Known rows, with every way that one mark hangs from another
j528(j787(j974)): [-13 -25   3 -31 -10   3   0   1  -7   4  -8 -31  -9 -10  18  23  -4  -6
 -19   8   0   6 -13  -4  11   0 -14  -2  18  -4  17 -13  20   6   5  -3
  25  -3 -16 -13  -5  -7  22 -14  16  -9   7   2  12  -5 -41  23 -17 -13
   9  -4]
j364(j787(j101)): [-12  -3 -13  -6 -19   5 -17   3 -10  24   8  -8  18  15  13   8  -8 -23
  -1 -10   5   4   3  28  -7 -11  -2   3  28 -15   4   2   6  -6  -5  11
  32 -32   5  12 -12 -27  22   5  16 -13  18  10   1  -4 -13  14  11  -9
   3 -18]
j670(j974): [ -1 -26  -9 -23   5   1  -2  11   9  11  -8 -13 -18   8   3   7 -21 -11
  -7  -9 -12  -2 -21  14   4 -12   9   3  31 -15  24   2   5   0 -14  11
  -1  14  18   1  -5   0  11  20  16 -14   8   3   2   0 -10  10 -19   9
  -4  17]
j461(j670(j974)): [  5 -18  -3 -28  20  -7  -2  17   9   9  -4  -9  -1   9 -12   7 -44 -12
 -16 -14 -15 -16  -5  25  -4  -9  10  10  25 -23  28  -2  12   6 -12  20
 -24  37  27   3  -1 -12  16  17   3  -9 -12   4  -7  -6   3   9 -17  17
 -18  13]
j670(j974(j343 j787)): [ -3 -23 -13   3   7 -12  -7   8  12   9  -8  -7 -27   3   0  -3 -23  -4
  -2 -15  -5  -2 -30   2  -6  -2  21   1  21 -10  32   5  23 -22 -11  23
  15  25  21   0 -21  11 -10  22  27  -2   9   4  11  14 -12  14  -3  11
 -17  25]
j543(j787(j101 j364)): [  0  -7   0 -14 -18  17 -21  11  -3  27   3  -7  22  36  10   3 -10 -21
  -3 -13   3  22  21   2   2 -12 -30  17   9   1 -13  12   6  21  10  17
  19 -43   5 -15 -10 -26 -19  -2  -8  -3  19  13 -11 -29  -7  -1   9 -21
  21 -35]
j670(j974(j343 j787(j543))): [  4 -16 -14  12   5 -17 -16  13   8   3  -5  -2 -24   1   0  -1 -20  -9
  -3 -21  -3  -4 -31   1  -2   1  15   1  11 -12  27   1  22 -14 -16  20
  25  22  18   3 -17  12  -9  18  17   0  14   4   9  10  -8  11  -1  13
 -10  23]
j543(j787(j121 j974(j343 j670))): [-20 -13   1 -23  12  17  -7  -2 -19   6  -6 -23  16  -2  12  37  -7 -14
   3   6  -1   6  -6   7  15   2  -4  10  -2  -8   6   5  14  12   5   3
  13  12 -20 -22  20   9 -13 -11   6  -3  11  23  10   5 -23  12 -26  -2
 -19  -2]
j528(j787(j543) j964(j101)): [-12 -31 -11   9 -38 -10 -20   5   0 -21   2 -11  31   6   0 -11   1 -27
 -17 -22 -20  -6  12 -13   9  22 -51   4  29   0   7 -17  38   4  -2   2
  35 -44   8   5 -23 -13  19  -3   0  -8  26 -26   4 -24 -30  11  20 -10
  32 -20]
j964(j101 j528): [-25 -24 -11 -17 -14  16   2   7  -2   1   6 -15   4   9  16  -2   5  -8
 -20 -11  -2 -13  10  -5  18 -18  -3  13  23  21  11  -6  -1   8 -12   9
  22 -37   7   7 -27  -5  22 -11  10 -25  23  -1  -3   9 -17  -3   4 -15
  -9  -1]
j343(j974(j787(j543))): [ -8  -6 -14  12  -8  -2  11 -17   8  -9  -6   2  -3   6   2   9  -4  -6
   1  10  21   8 -14   2 -17  -3  12 -21   4 -12  17 -11  19  -8 -18  16
  22  18   5 -21 -17   7   2  -1   4  -7  14   0   2  -2 -13  11  -8   8
  -2   0]
j543(j787(j974(j670))): [-17 -25   7 -42  -5  17   2   4 -19   4 -13 -30   4   6  17  38  -9  -1
  -7   3   1   9  -6   6  11  -9 -15  12   7  -9  14   2   6  15   2   8
  16   5 -15 -21  14   1   4 -13  -5  -6   9  24   1 -10 -28  14 -31   1
  -6 -17]
j364(j787(j101 j121 j543 j974)): [-20  12 -15  20  -5   3 -34   8 -28  21   8  -8  19  -8  16  22  -1 -40
  -2 -10  15  -1   8  19  10  -6   1  -3   3 -23   8   1   7  10  -8  -9
  44 -29 -15   8   9 -12  25  -8   8 -12  28  15   9  -5 -16  19   6 -14
   5 -14]
j670(j461 j974(j343 j787)): [  6 -18 -11  -8  34 -21 -18  25  14   1  -3  -2 -20   9  -6  -6 -39   3
 -15 -17 -11 -10 -21  20 -18  -3  20   3  32 -22  40  16  32 -24  -5  18
   0  55  44   8 -16   8 -13  24  19 -15  -9   4   6   9   2  13  -2  30
 -27  40]
j670(j461 j974(j343 j787(j543))): [ 12 -11 -11   1  32 -27 -28  31   9  -5  -1   4 -15   7  -6  -5 -37  -2
 -18 -24  -8 -12 -19  19 -12   1  15   4  22 -25  35  10  32 -16 -10  15
   9  51  42  10 -13   7  -9  22   8 -14  -3   3   3   5   6  10   2  31
 -20  38]
j787(j101 j121 j364 j543 j974): [ -9  17 -10  33   6   4 -39   9 -17  27   0   1  17  -1  12   2  -2 -47
 -11 -14  29  -1  38 -15  15  -9   6   0 -20  -4  -7   2  12  38  10 -11
  24 -38 -16  -6  15  -7   3 -17  -6 -12  31  16   0 -22 -10   4  10 -32
  29 -15]
j787(j101 j121 j364): [ -5  11 -19  19   3  12 -23  -1   5  34   2   5  26  20   4  -9 -10 -46
   5  -1  16   5  37   3  -8  -9  15   2   1   4 -12   9   8  16  22   1
   2 -44   7  -9   0 -22 -16  -5  14 -13  18   3  -4 -11  -3  -2  26 -38
  17 -12]
j461(j670(j974(j343 j787(j543)))): [  8 -11  -6  -2  20 -19 -11  19   7   5  -1  -1  -5   5 -12   1 -44 -10
 -13 -22  -8 -17 -11  16  -8   0  15   7  10 -20  30  -4  25  -3 -14  28
  -5  42  28   3 -10  -4   3  17   2   0  -9   5  -3   0   5   9  -3  18
 -23  18]
j343(j974(j670 j787)): [-13 -15  -9  -8   0  -5  27 -25   9 -22 -13   0   7  13  -4  11 -10   5
   9  24  12  -4 -11  16 -30   2  27 -19  17 -13  18 -19  21 -16  -3  20
  -3  36  13 -18 -11   3   3   2  12 -16   3   6   4  -1 -12  12 -13  15
 -13   3]
j364(j787(j121 j543 j974(j670))): [-20   5 -11   2   0  -4 -20   6 -32   2   3 -14  20 -14  17  41  -5 -31
   2   0  13 -13  -4  29  10  -8  11  -4   2 -28   9  -8   3   3 -11  -8
  34  -3 -17   4  21  -5  29 -11   8 -12  20  18  11   2 -14  26 -10   0
  -9  -1]
j964(j364 j528): [-17 -12   0 -21 -15  16   8  15  -9   1   8 -29  -1  17  30   2   5  -3
 -25  -3   0 -16   6  -6  29 -45  -8   8  24  40   2 -14  -7   9  -6   5
   2 -47   5   8 -31  -7   3  -8   5 -22  14   4 -11   2   1  10 -11 -12
  -3   6]
j101(j787(j121)): [ -9  -2 -34  -7  -1  14  -3   4  -8  14   6 -14  19   0  16  23  -3 -38
  11  -1  14   7   4  14   8 -13  19  -2  13 -19   0  10  -3  -2  -1   2
  21  -7   1  -5   4  -9  10  -3  17 -19   8  14   4  19  -7  11  -3 -20
 -11   5]
j964(j101(j787(j364 j974)) j528): [-30 -20  -9 -11 -15  14  -5  13 -10   9  16 -22   9  16  26  -4   4 -15
 -12 -20   4 -12  27 -15  31 -28  -2  13  27  11   1   1   0  12  -5   9
  27 -47   5  16 -37 -16  28  -7  12 -34  25  13   0   0  -8   3   5 -22
   3  -8]
j543(j787(j101 j121 j364)): [ -7   2  -5   2  -6  22 -26   8  -5  30   4  -4  31  27   7  11  -8 -38
   7  -3   4  22  24   7   2  -8 -21  12  -3  -2 -13  17   4  20  15   5
  17 -42   1 -21   0 -22 -27  -7  -2  -3  21   8  -6 -21  -5  -1  14 -30
  17 -29]
j670(j461 j974(j343)): [ 14 -20  -4 -27  39 -14 -19  24  16   1   3  -3  -8  16  -6  -6 -39  -1
 -20 -19 -24 -13 -14  27  -2  -2  15  12  42 -24  25   9  30  -3  -8  11
 -17  52  39  16  -6   0  -1  33  13 -22  -9   7  -1   9   7   7 -18  36
 -23  42]
j964(j364): [ -6 -20 -15 -20 -17  12   5   1   2   9  -8 -17   3  21  22  -6  -2 -15
 -13 -13  11  -9   3   1   7 -30   2   7  25  13   4 -12   8   7 -10   7
   4 -20  -2  -1 -16 -14   4  -5   2 -14  11   4 -12  -3 -11  21 -12  -6
   4   7]
j461(j670(j974(j343 j787))): [  3 -16  -6  -9  21 -14  -5  15  10   8  -4  -5  -7   6 -14   0 -45  -7
 -12 -17 -10 -15 -13  17 -12  -2  17   8  18 -19  33   0  25  -8  -9  30
 -11  45  29   2 -14  -5   1  18   9  -2 -12   4   0   3   2  11  -6  17
 -27  19]
j543(j787(j364 j974(j343 j670))): [ -9 -18  15 -32  -3   9  -8   3 -13  12  -2 -22  12  20  17  21 -13  -2
  -3  -9   1   6   6  -3  14 -10 -13  19   7  -3  -4   0  19  17   8  17
  10  -4 -13 -15   2  -6 -14  -3  -3  -2  11  27  -2 -15 -15  13 -21   0
   0 -15]
j101(j787 j964(j528)): [-13 -12 -21 -26  -8  17   0  23 -17  11  24 -21   8  19  15  11   3 -20
   2  -1   5  -1  17   7  25 -32  -2  21  30  -2   0  -2 -27  13 -12  10
  23 -49   6  17 -35 -14  26  -3   8 -32  12  24   3   4  15   8   1 -26
 -14   8]
j787(j364): [  3 -12 -10 -21 -14   6  -3   0   6  22  -3 -10   2  20  14   4 -14 -14
  -7  -9  15   3  10  -2   0 -27   8   6  14   5  -2  -3   6   6   4  17
   5 -23   2 -12  -8 -16  -3  -4   7  -7   8  10 -11  -8  -8   9  -2 -15
   8  -3]
j121(j787(j101(j964) j543)): [ 11  -2 -13   0 -22  10 -14  18   0   5   9  16  18  -1  -8   9   4 -28
  -8 -25   9   3   6   2   4  -6 -24  26  17  -1   0  -7  -3  28   0  24
  33 -36  -1 -24  -5 -23  24  -4 -22 -25  28   8  -9 -14 -22 -17  18 -20
  29 -30]
j543(j787): [ -5 -18  -4 -32 -15  20  -5   7  -7  15  -4 -21   8  14  14  29  -7 -11
  -4  -4   1  20  -9   9   8 -12 -24  12   6  -4   5   9   1  10  -6  13
  24 -12  -7 -23   3  -6  -8  -7  -5   0  12  11  -5  -7 -20   8 -13  -7
  -2 -18]
j670(j461): [  7 -14 -15 -40  15   0  -6  13   3   4  -6 -11   4   7   5  14 -24  -2
 -26  -5   5  -4   0  24 -11 -16  11   7  26 -12  23   6  14   0  -1   6
  -3  29  19  -4   7  -5  11  -4   0 -21 -13  10  -9   5  -9   8 -13  14
 -20  17]
j670(j461 j974): [  8 -23  -7 -34  30  -9 -14  30  12   2  -4  -8 -10  13  -5   3 -38  -4
 -21 -13 -17 -11  -9  32  -8 -12  10   6  42 -28  33  12  13  -2  -7   5
 -18  44  41   8   1  -4   9  23   8 -26  -9   3  -3  -3   3   9 -17  30
 -15  32]

Rows
[-24 -11  -9 -16  29   5   4 -15 -14   0 -13 -21   5 -21   9  29  -9 -13
  -3  11   8 -17  -6   5  11   4  41   0   1  -6  18  -8  25   4   8  -4
  -1  34 -24 -10  29  23   4 -11  23 -12   5  25  17  28 -27  17 -32   1
 -32  26] => j787(j121 j974(j343 j670))
[-10 -22   3 -44  26  -5   5  -5  -9  -9 -13 -23  -3  -5   9  18 -18  14
 -22  -4   5 -20  -6   6   4  -3  28   9  23  -9  23 -12  34   7   6   9
  -8  48  -7   2  14  14  16  -2  10 -21  -6  31   5  15 -24  16 -39  22
 -30  23] => j787(j974(j343 j670(j461)))
[ -8 -14 -13  -8 -11 -15  10  -2  -2  -9 -21  -5   5  13   5  16 -18   0
   5   6  24 -11   2   9 -32 -14  31  -3   3   1  18 -10  12 -23  18  24
  10   7  15 -17  -9  -6  -8 -14  13  -7   2  13  -2  -6 -11  15  14  -8
  -9  -5] => j974(j670 j787(j364))
[-12 -23 -19 -19 -15  12  -7   8 -10  19   7 -13   8  29  14  -6  -1 -22
   2  -9   8 -10  15  14   8 -28  -9  22  35  -1   8 -12 -12  10 -22   7
  16 -45  -5  13 -31 -25  17  -5   3 -19  17  11   0 -12   5  27   0 -15
  -2  10] => j101(j964(j364(j787)))
[-23  -9  10 -25   2   8   5  12 -19  -9   5 -34   1 -13  20  35   2  -4
 -20  26  -9  -7  -6   2  24 -14  -5  -3  10  21  11 -13   0   6  12  -8
  12 -23  -6  -6  -7   3  13 -16  19 -19   9   4  12  10 -19   8 -13 -19
 -10   3] => j964(j528(j787(j121 j974(j670))))
[-29 -14 -10 -23  21  10   8 -10 -17  -1 -20 -27   2 -22  11  39  -7 -17
  -3  20  15 -13  -1  10   6  -6  34  -5   1 -10  24  -5   7   6   8 -11
  -3  26 -21 -17  35  17  15 -20  19 -18   5  21  13  15 -31  20 -32  -6
 -23  13] => j787(j121 j974(j670))
[ -7   9 -24   8  -3   4 -22  12 -19  16  10 -14  16  -3  24  22  -3 -43
   4 -15  26   2  20  -4  25 -22  13   0  -4 -21 -10   6   1  18  -3  -3
  31 -19 -12  -2   8  -9  15 -10   3 -18  18  24   1  -3  -2  16  -5 -22
  10  -2] => j101(j787(j121 j364 j543 j974))
[-13  -1 -29   8   9  20 -17   1  -3  27   0   4  20  10  -5  -3  -1 -45
   5   7  12   4  27  14  -6   1  10  12   8  -3   8   4  -7  19   4  -4
  11 -37  -1  -2   0 -11   2 -11  12 -19  21   6   7   0  -7   1  17 -37
  -5   2] => j787(j101(j964) j121)
[-23   2  -3   2  18   7 -13  -6 -10  20 -10  -8  23   8   7   4 -12 -30
  -1   8  18 -11  43   0  -4  -7  27   2   3  -3  -1   1  14  22  31  -6
 -11 -19  -7  -6  16 -10   0 -12  14 -23  16  21   5 -16 -13   8   2 -26
  11 -10] => j787(j101 j121 j364 j974(j670))
[-11   5  -6   8 -12  -6 -31   6 -22  18  12  -9  12   1  17   7  -2 -22
 -10 -25  10  -3   1  11  13  -2  -4   6  13 -18   4  -6  22  10 -13   6
  47 -24 -12  19  -6 -12  26   2   5 -10  26  22   5  -3 -16  17   1  -1
   4 -12] => j364(j787(j101 j543 j974(j343)))
[-16 -21  -9 -25 -10  17   3  17 -11  11   9 -20  -2  25  17  -5   5 -10
 -13   1   2 -14  17   0  22 -38  -9  25  29  25   9 -16 -21  18 -16   6
   6 -56  -1  13 -38 -11  11 -11   2 -25  17  11  -3  -7   9  14  -4 -21
  -9  15] => j101(j964(j364 j528))
[-10 -21  10 -42  10   9  -6   6 -15   0  -6 -25   9   9  12  29 -16   5
 -11  -6  -4   5  -6   9  10  -3 -10  17  12 -11  10   3  21  15   3  12
   9  21  -9 -13  11   3  -4  -5  -5  -8   4  27   2  -4 -21  12 -30  12
 -16  -5] => j543(j787(j974(j343 j670(j461))))
[  1 -12 -12 -15  22 -27   1  -2   0 -23 -13   2   9   7  -4   7 -27  13
  -6  -2   9 -20 -13  20 -34   9  40   5  12  -6  25  -9  41 -29  15  27
   5  56  26  -1  -5   8 -16   0  15 -10 -13  18   4  22  -6   9   5  21
 -43  26] => j974(j343 j670(j461) j787)
[  2   6 -36  11  -2   6 -28  21 -17  18  23   2  30  22   8   6  -2 -55
  20 -12  21   1  36   8  18 -20   3  19   4 -23 -18   0 -20  26 -13   0
  29 -49   0   9 -13 -26  11  -8  -4 -23  19  19   1 -10  25  11  17 -35
   6   8] => j101(j787(j121 j364 j543) j964)
[  5  -9 -33 -10 -12   6 -16  20 -18   9  17  -5  17  18  11   9   2 -35
   6 -16  16   2  16  11  18 -15  -5  21  17 -24  -4  -6 -18  24 -24   8
  37 -35  -2  13 -16 -19  29  -5  -8 -22  17  23   0  -5  13  10   3 -20
  -2   7] => j101(j787(j543) j964)
[-20 -10   5 -21   5  17 -11   5 -18  14  -5 -23  19  10  15  35 -10 -20
   6   8   6   8  13   4  12 -13  -7   9  -4  -8  -1   9   4  16  12   2
   8  -9 -15 -25  18  -6 -14 -14   1  -5  13  21   2 -17 -15  15 -17 -14
   1 -17] => j543(j787(j121 j364 j974(j670)))
[-20 -24   0 -27  -9  15   1  19 -14   7  10 -28  -4  19  20  -1   5  -9
 -16   6  -3 -13  16  -6  27 -31 -21  21  30  23   9 -19 -14  20 -11   0
  12 -57  -8  12 -42 -15  16 -14   3 -24  17   9   5 -13   1  21  -6 -25
   0  11] => j101(j964(j364 j528(j787(j974))))
[-20 -13  -2 -33   0  -3  -6   4 -21   5   0 -24   8   0  18  30 -17  -5
  -7  -1   5 -13  -4  31  -1 -17  11   2  30 -25  20  -4  10  -9  -4   4
  17  10  -2   9   5 -10  33  -2  13 -20   4  24   7  -1 -18  29 -19  12
 -17  -1] => j364(j787(j974(j670(j461))))
[-26 -25 -17   8 -27   4 -19   3 -11   7   3  -8  21  23  28 -20   5 -33
  -8 -41  11 -24  22   2  16 -17 -15  13  30  -7   3 -13  17  13 -28   2
  36 -39  -8  23 -29 -32  32  -6  -4 -21  35   1  -4 -18 -16  29   5  -3
  18  -6] => j964(j101 j364(j787(j543 j974)))
[-21 -15 -28  21 -22   5 -24   3  -7   7   8   2  36  27  21 -20   5 -50
   4 -36   9 -22  25  15   9 -12 -10  11  22  -7  -5 -10  12   8 -26  -3
  36 -43   0  20 -24 -37  20  -7   0 -20  35  -8  -5 -13  -6  23  20 -10
  14  -3] => j964(j101 j364(j787(j121 j543)))
[ -5  -9  -5  -9  12 -12  16 -15  11 -21  -7   6  14  24  -5   5 -23   5
   3  19  12  -9   5  21 -37  -5  27 -16  20 -17  13 -14  26 -14   5  19
 -15  39  28 -13 -15  -7  -4   5   7 -22  -5   8  -2 -11   2  11  -6  20
 -10   5] => j343(j974(j670(j461) j787(j364)))
[-30   1 -13   5  -3  12 -21   0 -19  30   4 -18  13  -5  17  20  -6 -33
   2   0  10   1   7  20   3 -10   8  -4  16 -19  15   9   7  -2  -1  -5
  31 -25 -12   5   3 -12  22  -5  23 -15  22  15  14   1 -23  23   3 -16
  -4 -11] => j364(j787(j101 j121 j974))
[-10 -11  10 -13  -7  15 -22   6  -8  30   2 -17  11  25  16   2  -8 -12
  -7 -17   4  17  17 -13  14  -7 -23  20   7   1  -6  11  22  24  10  16
  21 -29 -10 -11 -10 -13 -16  -1  -2  -2  20  24  -3 -22 -17   6  -7 -14
  15 -27] => j543(j787(j101 j364 j974(j343)))
[ -8 -12  -8 -13  15 -10  22 -18  10 -26 -10   3  11  15  -8  10 -19   8
   0  22  10  -9  -5  26 -36   2  27 -17  23 -18  22 -14  25 -15   0  17
 -10  48  24 -15  -9   1   2   4   8 -21  -5   7   0  -3  -6  11 -13  24
 -19   9] => j343(j974(j670(j461) j787))
[-27 -17  -1 -21   1  19  -6   8 -14  24  -2 -24 -12   6  10  -1   2  -6
 -24   0  11  -3  23 -13  17 -18  -2  17  22  11  24  -2  -4  28   0   3
  14 -41 -13   7 -18   0  26 -12   7 -26  22  25   9 -10 -21   8 -11 -25
   0  -7] => j787(j101(j964(j528)) j974)
[-18  -9 -13   3  10  -2  24 -26   6 -20 -12   3  12   7  -6  17 -10  -7
  15  30  13  -5  -8  20 -29   5  33 -23   9 -13  17 -15  19 -16   0  13
  -4  36  12 -22  -4   6  -4  -1  16 -15   4   3   7   4 -11  11  -9   9
 -17   7] => j343(j974(j670 j787(j121)))
[-12 -17 -14 -30   1   2   5  -1 -13   0   2 -24   9   1  18  19  -8  -9
  -1 -12   9  -6  -1   4  14  -9  23   7  25 -19   3  -5  17   4   2  13
  15  17  -7   7  -1  -2  23   3  15 -23   3  35   6  16 -14  16 -24   3
 -18   8] => j101(j787(j974(j343 j670)))
[  4  -4   1 -10 -22   7  -8  16  -4   7   3  -3   1 -14  10  27  -2 -17
 -13 -27  17  -3  -1 -18  19 -25 -14  17   8   1   4  -4   7  21   5  23
  29 -17 -15 -37   4 -11  22 -10 -17 -20  23  16  -9 -15 -31  -2  -5 -11
  31 -27] => j121(j787(j364 j543 j974))
[ -1 -18  -8 -14  15 -11  -1  18   7   9  -8  -9 -10   4 -11   7 -45  -9
 -14 -12  -7 -14  -8  21 -14 -10  13   4  17 -22  38   3  14  -8 -10  25
 -11  39  30  -3 -10  -8   8  12   6  -5 -11   1  -2  -7  -1  13  -5  13
 -21  11] => j461(j670(j974(j787)))
[ 12   1 -10   1 -24   8 -12  15   2   1   5  14  19  -7  -3  15   4 -26
 -11 -27   9   3  -2   1   4  -5 -21  18  13   1  -1  -4   6  22   6  25
  33 -24   1 -29   2 -20  22  -3 -20 -22  27   6 -11  -9 -29 -18  15 -14
  30 -34] => j121(j787(j101 j543))
[  4  -5 -16   8   1 -29  -3  -5  -8 -25 -13   7   9  -2   1  12 -11   2
   1  -9  17 -17 -20   8 -18  14  32   3 -10  -1  13 -24  35 -17   2  27
  29  31   7  -4  -2  13 -11  -7   5   2   6  17   4  20  -9   6   9  10
 -28  16] => j974(j343 j670 j787(j543))
[-23  -6  -4 -14  17   5  -1  -7 -13  12 -12 -19  10  -5  13  26 -13 -23
   2  13  19 -15  21   1   6 -18  33  -1  -1  -6   7  -3   8  11  19  -5
 -10   5 -16 -17  24   1   2 -17  17 -17   7  23   6  -4 -16  20 -19 -16
  -5   7] => j787(j121 j364 j974(j670))
[-12 -18   0 -27  -9  15   5   6  -3   3  -4  -3  10  -6  -6  16  -1 -11
  -7 -12   6  -8   9   1   1  -9  -7  26  31  -2  14  -6   3  20  16  24
  11 -15  -9 -25   0 -16  31  -6  -7 -35  20  23   1 -11 -35  -5  -4 -14
  17 -27] => j121(j787(j101(j964) j974(j670)))
